Each row was made from one path, in order. Every step used is in the known rows, and no mark comes twice. Write each row's path.
Known rows
zerino -> lakodob -> voso -> tuno -> rugun: [ 11  20 -20  20 -82 -11  15 -33  -2  -4 -28 -11  -8   2  22  -3 -35 -13
  14   8   9  35 -12   8   3  13 -19   9  -3  16  -1 -28   4  33   8  10
 -14  37  10 -17   0 -14  -6   5]
zerino -> lakodob -> loful: [ -5   8 -14   5 -42  -5   5  -2  -5   1 -16 -14   4 -25  13   3 -39 -22
  17   3  -3  21   2 -14   0  23 -22  18  -2  16   2 -22  10  27  13   7
  -8  12  14 -15   9  -7  -6   4]
loful -> lakodob: [  0   8 -18   5 -39   7   8   8  -5  -9 -17  -5  17 -12   9  -2   3 -30
  -4   8  -6  22   7  -8  -6  24 -20  17 -19  14   8 -22   5  18   2   8
  -5 -12  15 -11  23  -2  -8   1]
gomoz -> tuno -> tatun: [ 49  14 -20  18 -12  -4   9  32 -18  -2 -18 -11  18   9  13   3 -15  -9
  31   6 -12  29  -8   3   4  17 -16   1 -24  17   2 -10 -12  29   0   9
  -5   6  10 -14  10  -9 -12   5]
topil -> pesuk -> tatun -> tuno -> voso -> lakodob: [ 14  18 -32 -13 -62   4  15  15   2  -3 -21 -11   6  37  17  -3 -56  -5
  28  15 -16  15  -2  -6   9   3 -13   8 -16  13  -1 -38  13  30  -9   8
  -7  57 -10 -18   4  12   3   4]
debos -> lakodob -> voso -> tuno: [ -2  15 -22  -2 -62 -10  13 -27  -7  -4 -27  -8   6   3   1  -3  -4  -1
  34   7  -3  24 -12  11  -4  24 -20   9   2  16   2 -18   3   8   4  13
 -20  32  10 -24   8   5 -10  24]
zerino -> lakodob: [  2  10 -15  13 -48   4  10  -1  -4  -7 -18 -10   7 -15  18  -2 -11 -15
   8   5  -6  21   5  -5  -3  17 -22  17 -20  17   3 -24   0  32   4   7
  -8   1  11 -15  10   0  -6   2]
tatun -> pesuk -> topil: [ 19  10  -8 -35  -9   4  10 -14 -18  -1 -23 -15 -11   2 -16  -1 -36  -6
  23  10  -3  19   1  -6   1   1 -23  14 -10  16   6 -20 -12  20  -5  14
 -11  58  -3 -22  14  -2  -4   5]
voso -> lakodob -> debos: [-11  15  -6 -10 -29 -13   8 -16  12  -9 -12  -9  18 -13  29  -1   6 -15
  16  -6  -6  20  -3   8   3  37 -21  18 -52  14  12 -31   3  27   7   5
 -10  23  10 -18   9   3  -3   2]
musek -> lakodob -> voso -> tuno: [  1  20 -14 -15 -56 -11  11 -33  -3   4 -27  -1  24  -5   1  -3  -4 -28
  26   5  -7  20 -19   7  -2  26 -20   6  -1  14  -6 -22  -6  14   5  13
 -19  14   3 -14  28   6 -10   6]
lakodob -> musek -> pesuk -> topil: [ 30  14   9  23 -18   0   7  -5 -28 -17 -28  -3   2   2 -11   4  -9 -13
   5  -2   1  25  -6 -11  -5  -3 -18  13 -35  16   2  -8  -9  23   2  13
 -12  11  -2 -25   9 -11  -5   7]
debos -> lakodob -> voso: [ -7   8 -19   2 -64   1  12  -3  -9 -12 -24 -11   8  -7  10  -3  -6  -9
  22  11   5  21   0  -1  -6  24 -24  18  -1  16   6  -8  11   6   7  12
 -19  16   9 -23   4   0  -5  25]
topil -> pesuk -> musek -> lakodob -> voso: [ -2   4 -22  -3 -50  26   5   0 -18  20 -33 -13  21  -1   1   0   6 -30
  16  10   6  30  -6 -11 -13  21 -14  16  11  13   0  -9 -10  16   1   9
 -17  12   2 -17  22   9  -7  15]
gomoz -> tuno: [ 15  13 -20  14 -19  -9  10  32  -4  -1 -18 -13  10   0  17   1  -3 -17
   9   0  -9  28 -10   9  -1  16 -15   9 -12  15   4  -8 -14  25   0   8
  -5  -3  10 -16  10  -1 -11   5]
musek -> pesuk -> topil: [ 18  15  11  20 -16   0   8  17 -21 -19 -23  -8   1  -8 -10   0  -1  -5
  11   9  -5  21   0 -12  -3   5 -23  12 -44  17   5 -14 -11  23   4  11
 -18  -1  -3 -27  16   0  -4   6]
tatun -> pesuk: [  9   6 -19 -19 -21   3   9   0  -9   4 -19 -12   0  -7   6  -2 -25 -14
  22   8   2  28   5  -3  -1  19 -20  15  -8  14   7 -25  -5  22  -2  12
  -7  40   7 -22  13  -6  -6   7]
lakodob -> voso -> tuno -> rugun: [  9  22 -13  10 -59 -12  14 -25  -3  -1 -27 -12  -2  12  14  -3 -23  -6
  13   6  10  36 -17   8   3  16 -16   8  -1  15   4 -16  -3  23  10  12
 -17  41   9 -18   7 -13  -6  11]
gomoz -> tuno -> voso -> lakodob: [ 13  25 -24 -14 -63 -19  12  14   1 -10 -20  -3  12  17  34  -1 -23 -20
  15   3 -14  22  -9  10  -1  18 -15   6   3  16   0 -26  -3  29   2   5
  -7  24  -5 -15   3   6  -6   1]
lakodob -> musek: [ 13  11 -11   7 -33   0   8 -13  -7  -8 -21  -8  17   3  10   2  -7 -20
   3  -7   6  27  -6  -5  -8  13 -17  18 -14  15   5  -4  -5  22   3   8
  -6  16  11 -18   7 -16  -8   8]
tuno -> tatun: [ 37  12 -14   8 -25   4   7   8 -20  -8 -16  -6  22   0   8  -1 -12  -3
  30  12  -7  26  -4 -11   3  20 -20   9 -32  17   4 -15  -7  24   6  10
 -11  15  11 -16  14 -10  -6   5]
tatun -> tuno -> gomoz: [-31  22 -31   1 -56  -6  12  16 -17   1 -14 -14  20  10  20  -5  -2   0
  28  -1 -23  30  -7   4  -3   7  -8  12 -15  14   4 -19  -4  21  -9  10
   1  20   8 -15   8   1  -8   0]
lakodob -> zerino: [ -2   7 -10  -1 -44 -12   7  10  12   4 -13 -14   9 -12   5   6  -9 -13
  15   4  -7  26  -5 -12   0  26 -22  16 -28  15   3  -7 -21  22  11  10
  -7  21  14 -19  12  -2  -4   8]
gomoz -> tuno -> voso: [ 22  19 -21  -2 -51  -7  10  30  -1  -2 -22  -9  11  18  17   1 -17 -16
  10   0 -12  31  -6   4  -2  15 -18   9  -6  16   0  -5  -6  24   3   8
 -13  21   0 -15   8  -1  -8   3]
debos -> lakodob -> loful: [-12   7 -15  -4 -34  -8   6  -3 -11   1 -17 -14   5 -17   4   3 -24 -10
  24   2   0  18   3 -12  -3  32 -21  16   8  17   7 -12   9   5  13   9
  -8  13  15 -21   6  -3  -5  22]
topil -> pesuk -> tabel: [  7  -1 -20 -21 -34  24  15   3 -10  -9 -22 -17  16  10  16  -3 -43  -9
  14  -1  -3  26  -1 -23  -3  26 -12  12 -16  14  12 -15 -16  24  -2   6
 -14  16   6 -24  17   0  -5  10]
pesuk -> musek: [  0   9  -8  12 -22   2   4  14 -11   9 -18 -16  18  -3   8   0  14 -12
   8   2  -1  33  -9  -1 -17  21 -14  18  -4  14   5  -5 -23  23   1   9
 -10   7  12 -17  12  -1 -10  12]
zerino -> lakodob -> debos: [ -7   9  -9  10 -39   4   9  -6  11  -1 -15 -11  13 -22  18   1   2 -17
   9  -7  -4  24   8   3   2  30 -25  21 -68  15   6 -21   5  32   9   7
 -10  15  15 -16   9  -2  -6  -3]
pesuk -> tatun: [  6  14  -7  10 -22   1  12  15  -3 -13 -19 -11  19   8  -2  -1 -24  -7
  13  10   1  13 -10  -5   5  21 -26  17 -26  14   2 -16  -2  23   2  10
 -11  11   7 -18  15  -4  -6   8]
zerino -> lakodob -> musek -> pesuk -> tabel: [ 20   5  -9  26 -59   4  16  -7 -23 -26 -27  -9  15 -13  33   4 -45 -26
  10 -10   3  29  -1  -8 -12  21 -13  16 -31  16   3 -25   1  33  -1  11
  -8   2   8 -23   5 -17 -11   2]
loful -> lakodob -> voso: [  0   7 -18   1 -64  11   9   7  -3 -13 -23  -4  14  -9  12  -2   0 -37
   6  11   1  27   5  -3  -8  19 -24  19  -8  14   7 -17  15  15   3   9
 -17   1  14 -14  23  -1  -8   7]
tuno -> voso -> lakodob -> debos: [ -4  20 -14 -27 -64 -11  10 -17  14 -10 -15  -1  20   8  28   0  -4 -16
  13  -3  -9  22   2   2   1  34 -23  17 -51  16   3 -26  11  25  11   5
 -17  44   2 -17   8   2   1  -1]
gomoz -> tuno -> voso -> lakodob -> zerino: [ 10  17 -23 -15 -74 -30   9  20  20   0 -18  -6   7  11  29   7 -31 -25
  21   2 -19  26  -9   5   3  21 -18   7  -4  16  -3 -20 -13  29   6   8
  -1  43  -1 -15  -1   8  -4   1]
gomoz -> tuno -> tatun -> pesuk: [ 64  10 -26  -5  -8   1  10  26 -24   7 -21 -14   6   4  13   3 -38 -10
  44  10  -9  35  -3   4   6  15 -16   1 -18  15   2 -21  -9  29  -8  13
  -3  39   7 -17   8 -11 -13   2]
debos -> lakodob: [ -3  10 -20   4 -41  -5   9  -1 -12  -8 -19 -11  10  -9   8  -2  -1  -4
  15   7   0  18   6  -5  -6  27 -20  16 -13  17   6 -17   0   9   6  10
  -8   0  13 -20   7   2  -6  19]
tatun -> tuno: [  8  10 -21   6 -29  -7   9  14  -3   1 -13 -16   0  -7  16  -3  -8  -8
  17   1 -16  28  -4   1  -5   7 -11  13 -23  16   4 -20  -8  23  -2  12
  -6  14   8 -15  12   3  -6   5]
pesuk -> tabel: [ -2   7 -16 -17 -38   2  16   0 -11 -19 -19 -17  22  -4  23  -3 -38 -13
  14  -5  -7  23  -9 -10  -7  32 -15  14 -17  15   7 -14 -17  20   1   8
 -14   9   8 -20  17  -3  -8   7]

Which path is each row?
[ 25  11   2  45 -19   1  11  17 -17 -23 -24  -6  20  11   3   5 -16 -13
   8   1  11  21  -7  -6   0  14 -21  15 -36  14   1 -16   5  26  -1  13
  -8   4   6 -23   8 -20  -7  10]  lakodob -> musek -> pesuk -> tatun
[ 44  14 -26   1 -59   7  10 -14 -12  -5 -25   4  26   6   1  -1 -15 -26
  38  13 -12  31 -13   3   1  20 -20   3 -19  14   0 -27  12  20   0  12
 -18  29  16 -13  26  -4 -13   4]  loful -> lakodob -> voso -> tuno -> tatun
[-11  11  -6   1 -18   0   5  -2  -3  19 -18 -14  35 -17   3   4  29 -29
  11  -9  -4  26  -5   5 -12  42 -17  20 -45  14   1 -14 -16  16   6  11
 -10   3  11 -11  24   5 -10   3]  pesuk -> musek -> lakodob -> debos
[  6   3 -16  12 -22  24   4  18 -13  18 -23 -15  10   7   1  -1   3  -9
   7   5   2  36  -4 -13 -11  18 -10  15  -4  13   6  -8 -21  26  -2   7
  -9  13  11 -21  12   3  -6  14]  topil -> pesuk -> musek
[ -6   1 -18  -4 -41  11   1  10  -2  35 -23 -15  18  -8  -8   8   2 -26
  16   8  -6  29  -5 -19  -8  29 -11  16  -8  13  -2 -13 -30  20   3  13
   1  15   6 -16  19   7  -6   9]  topil -> pesuk -> musek -> lakodob -> zerino
[ 12  13 -19  14 -21  -7  13  30  -1  -6 -16 -18  12   6   5  -1 -27  -5
  25   8 -10  16  -6   0   5   6 -17  14 -26  14   2 -22  -4  24  -7  13
  -5  21   5 -15  11   1  -6   6]  pesuk -> tatun -> tuno
[-27  24 -28   8 -48  -7  15  26 -14 -10 -16 -17  25  20   8  -2 -22   1
  32   5 -17  20 -11   3   7   5 -14  13 -21  13  -2 -23   2  23 -12  14
   1  31   5 -14   8   1  -9   1]  pesuk -> tatun -> tuno -> gomoz
[ 22  21 -28 -10 -68 -15  15  -4   1 -16 -21  -7  18  34  21   3 -56 -16
  24   1 -11  15 -12   8   1   0 -13  14  -7  14  -4 -31  12  26  -9  11
  -3  63  -8 -15  -3  -3  -3   3]  pesuk -> tatun -> tuno -> voso -> lakodob -> musek
[  9   9 -19  16 -52   3  10 -18  -7  -8 -23  -7  11  -4  17   4 -17 -24
   2  -6   2  25  -1  -4  -6  12 -18  20 -12  16   3 -16   2  31   0   6
  -1   9  10 -14   2 -14  -8   2]  zerino -> lakodob -> musek
[  1  21 -16  13 -61 -14  10 -31 -15  17 -32 -13  14   6   8   0  -6 -25
  10   7  10  37 -27   9 -11  23 -10   8  19  14  -6 -23 -17  17   5  16
 -13  28   5 -12  15  -7 -11  11]  pesuk -> musek -> lakodob -> voso -> tuno -> rugun
[-11   6 -12  -1 -46 -12   3  10  -1  24 -18 -14  25 -18   0   8   8 -29
  12   4  -9  26 -10 -10 -14  34 -15  18  -8  15  -5 -11 -32  16   8  15
  -1   5  10 -11  19   6  -9   7]  pesuk -> musek -> lakodob -> zerino
[-11  13  -7 -10 -23  -3   7  -9   6   4 -16  -8  31 -23   7   1  14 -26
   7  -5  -5  17   1  -2   2  41 -23  17 -63  15   2 -19  -3  15  11   9
 -10   2   8 -11  25  -1  -6  -3]  musek -> lakodob -> debos
[ 20  10  -1  36 -29   0   7   5 -18 -14 -23  -2  12  -3  14   3   4 -21
   6  -3   7  32  -4  -8  -9  15 -14  16 -34  15   5 -10  -2  24   3  10
  -9  -3   9 -24   8 -17  -7   8]  lakodob -> musek -> pesuk
[ 57  13 -20 -20 -13  -1  10 -27 -17  11 -21  -7   6  10  -4  -1 -33   0
  54  10 -14  34 -13   4   5  20 -15  -3 -21  15  -3 -33  -9  26  -7  15
  -9  57  10 -19  17 -10 -11   3]  voso -> tuno -> tatun -> pesuk
[  4  17 -25 -18 -81 -27  13  18  20  -5 -13 -10   7  14  18   6 -56 -12
  38  11 -22  13  -8   1   9   9 -19  11 -21  15  -7 -33   0  27   0  13
  -2  65  -4 -15   0  10   0   2]  pesuk -> tatun -> tuno -> voso -> lakodob -> zerino
[ -9  12 -11 -15 -27  -8   4  -8 -11   7 -16  -8  23 -25   2   3 -26 -30
  11   1  -8  14  -5 -17  -2  34 -21  14   5  16   0 -16   4  10  16   9
  -8  -5   8 -11  24  -5  -7   5]  musek -> lakodob -> loful
[-33  28 -22  -9 -78  -5  13 -23 -15  -5 -26  -5  23  24   9  -4   1  -9
  36   0 -10  32 -23  13   2  18 -16   7   1  14  -2 -14  -5  19  -2  11
 -17  39   9 -19  14   0 -12   8]  lakodob -> voso -> tuno -> gomoz
[ 26  13   1  32 -38   4   9 -13 -27 -18 -29  -2   1 -10  -5   6 -20 -19
   6   0   4  22   3  -7  -7  -6 -19  16 -36  17   1 -20  -2  33   0  12
  -7  10  -1 -23   3 -10  -6   1]  zerino -> lakodob -> musek -> pesuk -> topil
[ 22   9  -6  42 -48   6   8   0 -18 -15 -25  -2   7 -17  18   4  -3 -24
   2  -3   7  31   4  -7  -9  14 -17  18 -36  16   1 -24   8  34   4  10
  -4  -7   9 -22   4 -17  -8   2]  zerino -> lakodob -> musek -> pesuk
[ 21  22 -24 -12 -65 -19  12  -2  -1 -12 -24  -3  17  28  33   6 -32 -29
  10 -10  -5  25 -13  13  -5   9 -11   9  11  15   0 -17   0  28  -1   5
  -1  30  -4 -13  -6  -7  -8   2]  gomoz -> tuno -> voso -> lakodob -> musek
[  5  16 -14  -5 -42 -13   8 -28  -6 -16 -20  -5  18   5  28   0 -16 -23
  11  -5   3  19 -10   3  -5  16 -14  15   0  15   6 -24   0  25   1   6
  -1  16   6 -18   1  -9  -5   6]  voso -> lakodob -> musek
[ 17  12  -7  44 -18  -5  13  47 -12 -12 -17 -13   4   0   7   0 -15  -2
  22  11 -12  22  -3   0   1   8 -16  11 -45  15  -1 -29   3  27  -5  16
  -8   1   3 -23  12   1  -6   6]  musek -> pesuk -> tatun -> tuno
[-37  30 -24 -20 -84  -8  13 -34 -18   2 -27   1  37  14   4  -5  -1 -21
  35   1 -13  22 -23  10   1  26 -16   4   4  14  -7 -22  -3  12   0  13
 -14  25   3 -12  26   4 -14   3]  musek -> lakodob -> voso -> tuno -> gomoz
[ 54   8 -29  -3  -8   4   7  22 -34  27 -26 -15  20  -3   8   6 -20 -25
  44   9  -8  35 -10   7  -7  22  -9   3   1  14  -6 -26 -21  23 -11  18
   4  26   4 -10  17  -3 -18   2]  gomoz -> tuno -> tatun -> pesuk -> musek -> lakodob
[ 22  11 -15  48 -37  -7  14  22 -19 -16 -24 -12   2   4   7   5 -25  -5
  27   4   0  18  -4   3  -3   5 -13  14 -34  14   0 -26  13  15  -9  17
   1  14   5 -23  -6  -7  -9  18]  debos -> lakodob -> musek -> pesuk -> tatun -> tuno
[  5  21 -21 -21 -60 -22  11  12   4  -6 -14 -11  11  13  18   3 -73 -16
  35   7 -19  12 -13  -3   7  12 -18  11  10  14  -4 -35  20  22   1   9
  -9  61  -4 -13   3   5  -1   5]  pesuk -> tatun -> tuno -> voso -> lakodob -> loful
[ 46  17 -17   4 -25  -6   9 -14 -15   1 -19  -2  23  13  -4  -1 -15   0
  39   4 -16  29 -20   1   5  22 -15  -2 -31  16  -1 -22 -13  27   2  11
 -13  26  12 -16  18  -6 -11   4]  voso -> tuno -> tatun
[ -8  12 -10   3 -32  -1   5   3 -17  14 -20 -10  27 -15   5   0  16 -25
   6   4  -5  24  -8  -4 -17  29 -13  16   1  15  -3 -16 -19  16   3  12
  -6  -8   5 -10  24   4 -10   7]  pesuk -> musek -> lakodob
[ 15  17 -15  28 -31 -16  13  23  -5  -6 -17 -22  -1  12  14  -1 -46  -1
   9  11   4  23  -7  -3  10   3 -15  13 -25  14   2 -27  -2  26  -3  14
   1  30   6 -13   0 -15  -3   4]  pesuk -> tatun -> tuno -> rugun
[-36  25 -32  -6 -90   4  13 -16 -12  -6 -26   1  28  15   9  -4   4 -28
  27   4 -12  31 -12  10  -2  21 -15   8  -2  12   2 -24   9  16  -5  11
 -11  23  15 -13  23   1 -14   3]  loful -> lakodob -> voso -> tuno -> gomoz
[ -2  18 -13 -30 -66 -17   6 -16  -1  -5 -17  -4  14   3  22   1 -46 -21
  20   4  -9  20  -5 -13  -1  27 -21  13  16  17   1 -25  14  20  15   3
 -14  44   1 -16   5  -2   0   7]  tuno -> voso -> lakodob -> loful
[  4   6 -21 -20 -23   4   5  -4 -20  24 -24 -16  15 -15   4   0  -3 -26
  19   7   0  28  -1  -1 -15  26 -13  17   6  13  -3 -28 -17  16  -5  14
  -3  27   3 -15  21   2 -12   7]  tatun -> pesuk -> musek -> lakodob
[ 29  12  -9  45 -22  -5  11  30 -14 -14 -21 -11   8   8   7   4 -25 -13
  18   1  -3  24  -9   1   0   1 -13  14 -38  13  -1 -21   5  26  -9  15
  -3  12   2 -21   4 -13  -8   7]  lakodob -> musek -> pesuk -> tatun -> tuno
[ 46  10 -34 -22 -51  -1  13 -30 -22   5 -30 -10   1   6  -6   0 -39   2
  69  19  -3  31  -8  10   3  21 -20   1  -5  16  -2 -29  11  11  -5  19
 -16  76   9 -24   5  -4 -11  21]  debos -> lakodob -> voso -> tuno -> tatun -> pesuk
[  3  18 -16  -3 -50  -6  12 -18   0  -3 -26  -5   9   3   3  -4  -7 -13
  28   4  -5  32 -20  10  -2  17 -20   8  -4  15   0 -11  -4  19   3  12
 -23  35   9 -21  17   1 -10  12]  lakodob -> voso -> tuno
[ -7   6 -13   3 -32   8   9   7  11  -2 -13  -6  21 -16  12   2  17 -32
   1  -1  -5  25  10   0  -3  35 -23  21 -68  12  12 -21   8  19   6   7
  -8   7  21 -13  24  -3  -7  -2]  loful -> lakodob -> debos
[-14  24 -14  39 -48  -3  13  43 -26 -14 -17 -10  21  15  11  -2  -9   1
  31   7 -17  25  -6   1   4   8 -12  11 -45  13  -2 -31   6  26 -10  17
  -3  11   4 -20  11   2  -8   3]  musek -> pesuk -> tatun -> tuno -> gomoz
[ -6   4 -14  -6 -20  18   0   3 -22  33 -24 -18  20 -12  -5   5 -19 -30
  17   1   1  27  -8 -22 -10  30 -11  14  16  14   1 -14  -9  15   7   6
  -7  10   7 -15  21   1  -7  13]  topil -> pesuk -> musek -> lakodob -> loful
[ -6  13 -12 -13 -57   0  10  -9 -11  -6 -25  -4  23 -17  10  -2  -4 -32
  16  10   1  18  -4  -5  -4  24 -24  15  -2  15  -2 -14   3  11  10  12
 -18   1   2 -14  24   2  -7   7]  musek -> lakodob -> voso
[ 25  21 -10  49 -41 -24  14   8 -16 -21 -22 -10  -2  13  37   2 -46 -14
  11   5  12  24 -10   4   5  -1  -8  10 -23  14  -1 -46  10  34  -6  13
   9  27  -1 -19 -13 -19  -2   4]  voso -> lakodob -> musek -> pesuk -> tatun -> tuno -> rugun
[ 17   7 -24  14 -18  15  13  28  -2   4 -20 -19   2  19  -1  -3 -35  -2
  22  10 -10  19  -2  -8  10   5 -14  10 -29  12   3 -22  -1  27 -11   9
  -5  31   3 -20  11   6  -4   8]  topil -> pesuk -> tatun -> tuno
[ 47   2 -24 -35 -23  10  16  -7 -29  -9 -22 -17  15   3  18   0 -70  -8
  47   5  -8  30  -3 -13   0  29 -16   7 -20  15   6 -27 -12  23  -8  14
 -11  59   7 -22  14 -12 -10   6]  tuno -> tatun -> pesuk -> tabel
[ 35  23 -13  19 -62 -19  10  15 -14 -16 -26   1  10  20  38   5 -18 -31
  10  -5  -3  32 -11   9  -8  13  -9   6 -10  15  -2 -23   7  30   0   7
  -5  20  -5 -20  -3  -8  -8   3]  gomoz -> tuno -> voso -> lakodob -> musek -> pesuk
[ 24  13   1  24 -33  -3   9 -12 -31 -20 -29  -7   0  -3 -13   6  -5  -9
  10   3   5  19  -1  -8  -8   4 -18  15 -29  17   5 -14   1  11   1  15
  -8  11  -1 -27  -1  -6  -5  18]  debos -> lakodob -> musek -> pesuk -> topil
[-10  15 -10 -18 -29 -20   4 -12  -4  -8 -14  -9  10 -12  24   1 -34 -22
  22   3  -3  15  -7  -9   0  28 -19  13  11  15   6 -27   8  21  12   4
  -7  17  10 -18   9  -1  -3  10]  voso -> lakodob -> loful
[ 51   9 -24  -8 -15   3   8 -16 -23  25 -24 -14  12  12  -8   2 -20  -1
  57   7 -12  42 -18   9  -8  20  -9   0  -1  14  -3 -30 -22  28 -12  16
  -9  64  11 -18  14  -8 -16   9]  voso -> tuno -> tatun -> pesuk -> musek
